In the rows, 128 means zero.
Known rows, with every step that occurs:
mugafo/zavak: [123 147 102 124 151 134  92  98 135 152 132 131 135 129  84  85 113 129
 137 128  94 115 143 104 132 109 116 111]
tizup/detal/pobu/mugafo/medoz/besarum: [167 147 124 157  65 104 142 111 105 114 113 146 126 164 166 131 158  71
  92 154 119 161 109 156  44 135  93 163]
dameka/tizup/detal/medoz: [110  82 160  99 172 110 122 112 147  73 108 128 129  99 144 130  70 145
 119 112 133 148  81 106 191 122 105  63]
detal/zavak: [122 181 131 161 107 109 110 123 119 142 148 141 140 123 126 117 139 118
 165 131 115 132 168 132 103 134 129 149]
mugafo/medoz: [135 156 130 162 106 119 104 110 120 147 111 128 125 153 127  99 133 109
 146 145 160 117 151 126  83 142 109 207]
medoz/mugafo/pobu/dameka/tizup/detal/zavak: [ 78  96 149  95 130 130 125 115 132  98 103 129 103  92 143 183 130 153
 100 144 185  95 122 128 159 163  98 121]
medoz/mugafo: [133 167 142 108 111 111 106 111 122 172 140 137 148 106 108 100 140 119
 167 135 118 118 160 105 126 157 119 144]
medoz/detal: [138 161 133 142 106 140 145 135 154 150 141 128 133 118 121  81 153 126
 150 112 107 135 195 101 118 145 148 151]
pobu/dameka/tizup/detal/zavak: [ 73 120 141 123 147 128 111 121 155  96 105 135 134  87 147 150 121 140
 136 133 156 134 117 129 168 143  91  92]
detal/pobu: [166 169 133 136  95  82 124 118  94 137 163 121 164 160 107  82 122  88
 127 128 128 162 135 141 132 121 161  97]
besarum/pobu/dameka/tizup/detal/medoz: [108  62 148 100 176 139 136 144 139  78 128 108 102 132 150 180  87 177
  96 109 156 124  75 138 208  99 130  76]
besarum/medoz/detal/tizup: [154 163 124 155 107 116 193 194 136 169 166 116 146 107 132  99 160 132
 198 115  81 114 183 125  42 132 224 133]
tizup/detal: [114 138 135 112 124 110 105 129 128 119 123 142 121 109 147 108 126 138
 166 142 135 139 138 129 120 150 104 139]
pobu/detal: [118 173 125 133 129 143  95 134 122 146 121 131 132 136 120  66 158 125
 170 113 142 150 171 153 125 126 144 125]
mugafo/medoz/detal: [140 158 145 164  95 136 146 131 150 144 119 126 114 141 131  93 156 114
 138 120 143 120 186 100  78 151 135 204]
tizup/detal/zavak: [101 155 147 132 110 100 109 129 120 108 136 151 122 109 159 132 139 136
 172 134 129 133 156 138 100 149 109 127]
besarum/medoz: [138 149 103 159 124 122 128 173 112 166 160 126 140 137 128 135 153 135
 207 131 113 125 155 146  97 121 158 152]
medoz/detal/pobu/dameka: [143 173 138 140  96 122 154 137 151 149 151 106 149 148 111  94 167 118
 126 106 120 144 186 131 163 118 166  94]
pobu/dameka/tizup/detal/medoz: [ 84  88 153 100 181 129 110 115 172  87  89 117 124  94 142 152  92 171
 117 115 146 133  87 120 225 111  79  63]
mugafo/pobu/dameka: [115 132  92 145 114 152 101 123 130 151 106 113  98 149 109 140 144 158
 111 149 164 101 162 157 146 123 106 200]
dameka/tizup/detal: [112  97 138  99 151 122 118 114 134  92 113 135 142  95 140 105  87 118
 124 140 149 152  93 111 155 154 108 102]
medoz/besarum/pobu/mugafo: [177 142  76 166  88 165 153 138 111 161 153 147 124 153 129 153 159  99
  92 146  73 137 130 150  66 112 130 203]
dameka/tizup/detal/zavak: [101 116 151 123 138 111 123 117 128  83 128 145 140  90 153 132 101 115
 133 136 145 147 108 115 134 155 117  93]
medoz/besarum/pobu/mugafo/zavak: [167 129  63 149 121 176 143 118 119 158 151 144 116 163 102 147 142 109
  72 131  46 112 121 125  76  87 129 162]
dameka/tizup/detal/pobu: [141 102 152  98 127  83 137 112 100  79 143 121 165 128 135  96  82  88
  97 129 156 179  77 130 163 141 150  39]
dameka/tizup: [131 121 121 128 145 134 120 100 136 127 125 127 163 106 104  94  89 101
 114 136 136 148 105 105 156 139 124 117]
pobu/mugafo/zavak: [133 156  90 116 113 125 102  86 152 158 140 143 120 111  94 103 127 127
 129 138  74 102 134 119 116 100  66 137]
mugafo/medoz/besarum/pobu: [168 131 104 195 115 172 142 147  89 148 121 128 120 197 133 150 149  90
  86 137 130 130 137 130  44 130 167 232]

Rows:
[ 91  67 119  96 146 138 145 164 126 122 116 111 101 108 140 201 141 172
 146 142 186  88 112 147 154 147 132 128] => besarum/medoz/mugafo/pobu/dameka/tizup/detal
[121 147 115 117 150 125 124 149 120 184 163 129 143 121  90 141 150 144
 197 113  84  89 150 102 111 114 160  97] => besarum/medoz/mugafo/zavak
[144  56 138 135 180 163 163 149 113  71 118 125 132 145 151 177  86 125
  65 108 106 164  67 114 145 110 163  88] => dameka/tizup/detal/medoz/besarum/pobu
[119 102 127 145 167 173 135 166 130 115 109 123 105 156 155 196 146 171
 109 112 100 137 121 148 150  93 136 127] => tizup/detal/medoz/besarum/pobu/dameka
[153 112 138  89  89  72 147  95 120  87 154 134 145 112 145 109  93  86
  93 143 135 166  71 145 147 126  96  66] => dameka/tizup/detal/pobu/mugafo
[127  96 105 132 148 160 135 133 127 132 140 108 135 141 110 140 106 132
  96 131 156 122 103 133 175 113 147 133] => besarum/pobu/dameka/tizup
[134 157 169 109 132 100 112 112 134 153 137 128 139 111 113 126 124 146
 159 106 101 115 145 107 161 125 119 103] => detal/medoz/mugafo
[166 157 116 182 119 168 156 166  83 143 105 118 132 190 137  90 160  87
 106 120 130 136 139 163   4 123 234 185] => mugafo/medoz/besarum/pobu/detal/tizup
[117  73 114 157 154 194 143 144 123  99  79 120 113 162 156 178 127 110
  56 139 169 134  83 128 109 134 131 178] => mugafo/medoz/besarum/pobu/dameka/tizup/detal
[156 130  81 123 107 134 132 113 119 147 179 136  98 155 104 131 122 134
 108 131  87  95 123 132 103  86 114 153] => besarum/pobu/mugafo/zavak
[118 146 141 110 113  94 107 132 119 118 129 120 138 143 139 114 139 130
 141 134 150 151 129 160 164 125 120  81] => tizup/detal/pobu/dameka
[113 124 160 109 148 100 108 127 138 100 120 135 110 114 155 132 106 164
 161 115 121 136 123 130 153 120  98  96] => tizup/detal/medoz
[141 122 110 132 104 121 143 169  91 172 156 123 109 145 118 170 160 150
 170 139 147  88 163 147  86 141 170 180] => besarum/medoz/mugafo/pobu
[116  75 102 137 169 196 147 149 127 106 100 124 133 134 144 163 125 120
  72 135 129 150  89 127 151 130 142 130] => medoz/besarum/pobu/dameka/tizup/detal
[ 84 103 127 101 159 139 105 114 161 106  94 122 134  89 138 125 110 140
 122 142 159 134 102 121 190 142  83 104] => pobu/dameka/tizup/detal
[167 139  95 138  72 118 140 129 113 152 182 136 103 148 134 138 136 128
 129 146 115 114 132 157  88 114 118 194] => besarum/pobu/mugafo
[100 122 169  66 171 100 100 108 143 116 126 138 113 101 118 136 108 172
 150  99  90 100 119  88 170 114  98  42] => tizup/detal/medoz/mugafo/zavak
[123 158 125  93 142 127  98  96 131 169 138 136 145 109  82  95 127 128
 146 118  94  95 150  85 138 131 120 103] => medoz/mugafo/zavak
[144 157 108 192 118 165 115 122 121 157  81 140 144 159 125 114 155  81
 109 147 117 141 143 118  57 145 120 220] => mugafo/medoz/besarum
[110 130 182  82 139  88 109 125 136 118 125 138 114  96 145 141 123 163
 170 114 118 120 131 113 158 143 102  87] => tizup/detal/medoz/mugafo
[113  88 105 121 141 149 145 155 124 157 127 105 122 120 103 190 143 154
 133 135 171  89 125 137 157 135 149 151] => besarum/medoz/mugafo/pobu/dameka/tizup
[140 121 127 147 127 130 191 177 143 138 165  95 163 142 113 132 153 114
 138  94 128 149 144 132 170 107 207  55] => besarum/medoz/detal/pobu/dameka/tizup
[146 162 113 154  65 107 110  98 140 153 123 143 103 134 135 114 144 110
 143 157 142 105 138 139  64 133  59 229] => pobu/mugafo/medoz
[116  59 168  73 154 107 137 112 126  74 109 120  98 105 136 164  78 159
  84 121 167 111  86 110 177 144 114  93] => dameka/tizup/detal/medoz/mugafo/pobu
[121  85 143 129 186 154 136 121 144  83  81 135 150 107 139 147  92 120
  85 114  95 174  79 100 163 126 115  74] => dameka/tizup/detal/medoz/besarum
[140 171 126 140 105 106 109 118 116 151 144 111 158 158 106 101 142 115
 131 131 135 147 142 155 168 108 139  99] => detal/pobu/dameka
[108  93 185  70 164 100 124 107 144  92 119 131 135  77 139 140  85 144
 127 108 135 133  86  90 192 143 108  51] => dameka/tizup/detal/medoz/mugafo
[164 176 134 153  51 103 179 118 162 157 129 130 113 102 141  77 153 102
 131 143 109  96 163 119  17 145 124 211] => pobu/mugafo/medoz/detal/tizup
[129 143 106 137 119 148 104 135 105 128 111 117  96 167 119  92 153 139
 126 124 176 127 171 173 111 124 155 167] => mugafo/pobu/detal
